Each row was made from one path, in order. Every step used is in the known rows, and no mark comes twice. Write each row's path.
Known rows
x, a: [ -6 -27  -5 -13 -15 -16 -17  11  -4 -11  -2 -13  12  -9 -11 -32  -7 -14
   3 -43  -9 -13 -18]
a, x, g, d: [ -6  -6  27  -9 -39 -18 -23 -18 -14 -14 -24   4  -7 -19 -20 -12  -5  -1
  -1 -28   6 -13 -16]
x, h: [  6 -33  -2 -14  -2   4 -29  11  -2  -4   9 -13 -30 -11  -9 -29  -6  -2
 -14   7  -5   3  -8]
h, n, g, d, f, x: [ 23 -17 -27 -37  -2 -37 -17 -37   0 -17 -41 -17  43  -4   8 -27  14  31
  13 -70   4  -7 -46]
g, d, f: [ 12  -5   1 -20  -1 -40 -33  -4   1   0 -18   4  -3  -6   2 -31   0   4
  41 -44 -16 -15 -14]
n, f, x: [ 11 -35 -38  -7  -7   1 -30   6  -3 -39  12  -4  14 -19 -17 -17  -3  -5
  13 -64  -5  12 -31]
x, h, n, f: [  7 -47 -30  -6 -10  -2 -34 -10 -10  -9 -14  -7  -1  -3 -10 -23   2 -24
 -15   3  -2  -3 -27]
h, n, a, x, g, d: [-14  -8  20 -11 -41  -6  -3 -43 -17   7 -42  11  26  12 -27 -11  11  12
  -8 -48  29  -2 -33]
g, d, f, x, h, n: [ 26 -42 -15 -36 -10 -48 -52 -25  -4 -16 -34  -8 -12  14   6 -36  12  19
  12 -51  -6  12 -26]
n, f, x, a: [ 10 -50 -36  -9 -15 -19 -35   8  -6 -44   1 -12  19 -21 -22 -29  -4 -17
  14 -87 -11   3 -39]
d, g, x, a, n: [ 28 -43   8 -13  -5 -32 -27  -2 -24 -22 -55 -36  -8 -16   1 -47  -7 -43
  21 -41  11 -31 -28]
n, f: [  0 -19 -27   2  -3   6 -22   7  -5 -14   8   0  10 -18 -12 -19  -6 -22
  14 -27  -9 -12 -24]
g, d, f, x, a: [  22  -32   -8  -28  -14  -64  -45   -2   -1  -27  -25   -8    4   -5
   -8  -40    0    7   42 -102  -16   -3  -29]
a, n: [ 12  -1 -21 -11  -5  10 -19   4 -16   0  -9 -12  -6  -8   4 -29 -20 -20
  -1  -7  14 -13 -15]
x, f, d, g: [ 32 -40  -3 -14  -1   2 -18  17  18 -12   0  -4  10  13   0 -22  11   4
  10 -49   7  52 -25]
f, x, g: [ 12 -19 -15  -5 -22   2  -8   6  -3 -25   1 -13 -10  -7  -6  -8 -14  33
 -15 -60   8   7 -14]
h, n, g, x, a: [-14 -37  -6 -15   0 -20  -5 -34 -17 -18 -49 -44  50 -19  -3 -28  12 -19
  -8 -29   0 -32 -46]
x, h, n, f, d, g: [ 27 -72 -25 -13  -8   0 -36  -2  -3 -19 -38  -5  -3   7  -8 -31  14 -36
 -18 -28   0  30 -34]
d, f, x, g: [ 23 -15 -29 -12 -15 -16 -12  -1   0 -29 -13 -14  -8  -5   6  -7 -13  39
  13 -90 -10  -3 -12]
d, f: [  9  -6 -20 -16   1 -16 -18   1   4  -7  -4  -5   8 -10  11 -19  -6   4
  28 -50 -22 -18 -10]
n, g, d, f: [ 15  -3  -6 -28  10 -30 -21 -14   5  -1 -24 -15  20 -21  -4 -28   1  16
  27 -35  -7 -25 -31]
d, g, x, h, n, a: [ 14 -62  23 -16   4  -6 -15 -26 -18  -2 -43 -26  -4  18 -13 -36  19   3
  -2 -25  18   4 -33]
n, a, x, h: [ -9 -32  12 -18  -7  22 -23 -16 -13 -11   9  -4  -5  -8 -35 -26   7  -7
  -6 -28  11  16 -23]
g, x, a: [-13 -33  10  -5   0 -24 -29  -4 -17 -21 -19 -27   6 -16  -9 -31   0 -31
  21 -40 -11 -21 -24]
a, n, g: [ 14  -1 -27 -16   6  19  -3  -8 -14  -3 -13 -29  16 -27   0 -27 -17  -8
 -13   3  21 -23 -30]
f, x, h, n: [ 13 -48 -24 -26 -13  -5 -25 -10  -7 -21  -7 -17  -8   4   0 -26   6  14
 -28 -29   5  23 -23]
d, g, x: [ 18 -37  20 -12   4 -19 -14   1  -8 -18 -24 -24  -5 -13  -2 -27   7 -13
  17 -32  -6 -18 -19]
g, x, f, d: [ -7 -31   1  -5  20   6 -43  -6  -4 -21   0 -16   8   6   7 -16  14 -18
  24 -27  -2  48 -27]
h, n, f, x, g, d: [ 14 -30 -20  -3 -38 -28 -30 -21 -10 -22 -38   0   6   3 -14 -13   1  15
  -5 -56  14   3 -39]

Which path is each row?
[  1 -46 -33   1  10  -5 -61 -12 -33 -36 -45 -23   3 -17  -6 -39  -9 -87
  24 -42   0   6 -43]  g, x, a, n, f, d
[ 29   7 -21 -27   7 -24 -28 -20 -10   2 -44 -19   7 -21   7 -37 -12  -4
  26 -18  11 -35 -33]  a, n, g, d, f
[ 19 -37  -2 -17  -1   3 -14  18  10 -11 -15  -4   2  -2  -1 -27   4 -14
  -2 -51  -4  31 -19]  f, d, g
[  7 -39 -15 -17 -16 -20 -24  10  -4 -32   3 -17  13 -10 -12 -32  -4   3
   4 -80  -5   6 -26]  f, x, a
[ 25 -54   1 -15   0 -22 -38   0 -23 -25 -60 -33  -6  -6   6 -47  -1 -61
  14 -52  10   6 -34]  f, d, g, x, a, n
[ 11 -34 -46   3 -33  -1 -11 -15 -10 -31 -23  -9  18   0  -6  -3  -5  12
 -15 -66   8   0 -34]  h, n, f, x, g
[ -4 -30 -36  -1   6  18 -35   9  -1 -19   0   5  12 -11 -11 -18  -2 -43
   8 -38 -12  27 -29]  n, f, d
[ 36 -23 -52 -31   0 -24 -21 -14 -13 -34 -33 -41  27 -26   7 -40 -17   2
  14 -88   5 -21 -44]  d, f, x, a, n, g
[ 21 -45  -9 -37  -7 -20 -31 -27  -5 -19 -28 -26   3  -6 -12 -35  12  22
 -30 -12  19  13 -44]  f, x, h, n, g, d
[ 23 -61  24 -17   7 -18 -32   2 -13 -21 -23 -29 -37 -12  -8 -35   5 -14
   6  -4  -4  -5 -16]  d, g, x, h
[ -1 -21   6  -3  13  -6 -32  -8  -6 -16   7 -21   7  -2   1 -15   9   0
  29 -15   1   9 -22]  g, x, f
[ 15  -1   5  -8 -17 -38 -25  -5  -4   2 -35   0 -20   0   2 -19 -12  26
  25 -45  -7 -24 -10]  x, g, d, f
[ 21 -63  16 -18  -5 -22 -25 -18 -17 -15 -47 -29 -15   3   2 -32  15 -14
 -10  -3   2 -10 -23]  d, g, x, h, n
[ -9 -32 -17 -14  20  11 -19 -37  -5 -18 -28 -32  53   4  11 -11  24  -8
  -1 -16  11  34 -47]  h, n, g, x, f, d
[ -9  -5  32 -10 -29  -1 -12 -23 -11   2 -21  11   4  -1 -37 -16   0  16
   5 -48  23   0 -26]  n, a, x, g, d
[ -2 -24 -36  -1 -14  -3 -14 -12  -7 -11 -16   1  35  -6  -3 -16   4 -23
   1 -26  -4 -13 -31]  h, n, f
[ 16 -59  -8  -3  13  -5 -40  -2 -10 -36 -32 -11   4 -15 -10 -24  11 -53
  27 -54 -11  20 -36]  n, f, d, g, x
[ 31 -21 -46   4 -20   8 -28  -2 -21 -33 -18 -15 -14 -17  -9 -15 -28  -3
  -5 -51  21  -4 -29]  a, n, f, x, g
[ 23 -49 -22  -6  -2   2 -25  17   5 -22 -16   4   8 -10 -13 -25   4 -35
  11 -56  -6  26 -32]  n, f, d, g
[ 21 -18 -34 -24   0 -20 -21  -1   1 -29   4  -8   8  -7   7 -20  -3  23
  27 -89 -19   2 -18]  d, f, x
[-17 -10   6 -17 -11  22  -3 -18  -8 -10  10   6  32 -11 -27 -16   8  -7
   8 -56   9   8 -26]  n, a, x
[ 28 -40  20  -9   6 -21 -21   0   1 -17 -12 -22   5   1  -1 -22  15   6
  29 -35   4   6 -24]  d, g, x, f
[ 28 -41 -28 -29   5 -22 -42   1  -2 -31   4 -16 -24  -7   1 -30  -5  20
  14 -61 -19  14 -14]  d, f, x, h
[  2 -36 -19 -23   1   9  -5 -20  -4  -4 -19 -30  16 -10  -1 -26   4  10
 -41  16   8  -9 -30]  x, h, n, g
[ -6 -24  -7 -18 -10  12 -29  -9   3 -28  13   5  29  -3  -6  -7  14 -20
   9 -44   2  55 -25]  a, x, f, d
[  9 -62  15 -13   3 -26 -29   4  -9 -28 -42 -25   5  -7  -6 -38   9 -44
  18 -68 -10  14 -30]  f, d, g, x, a
[-10 -34   4 -13  12 -14 -16 -14 -14 -25 -26 -43  29 -33 -12 -33   2 -19
   8 -28  -3 -31 -39]  n, g, x, a
[  8 -17 -19 -11 -15  -9 -24   7 -18  -7 -20 -20   0 -10  -2 -42 -19 -34
   3 -29   8 -21 -22]  x, a, n
[  8 -33   7 -27  -5 -16 -24 -25  -5   5 -33 -21   6  -7 -12 -35  12   9
 -27  26  14  -8 -36]  x, h, n, g, d
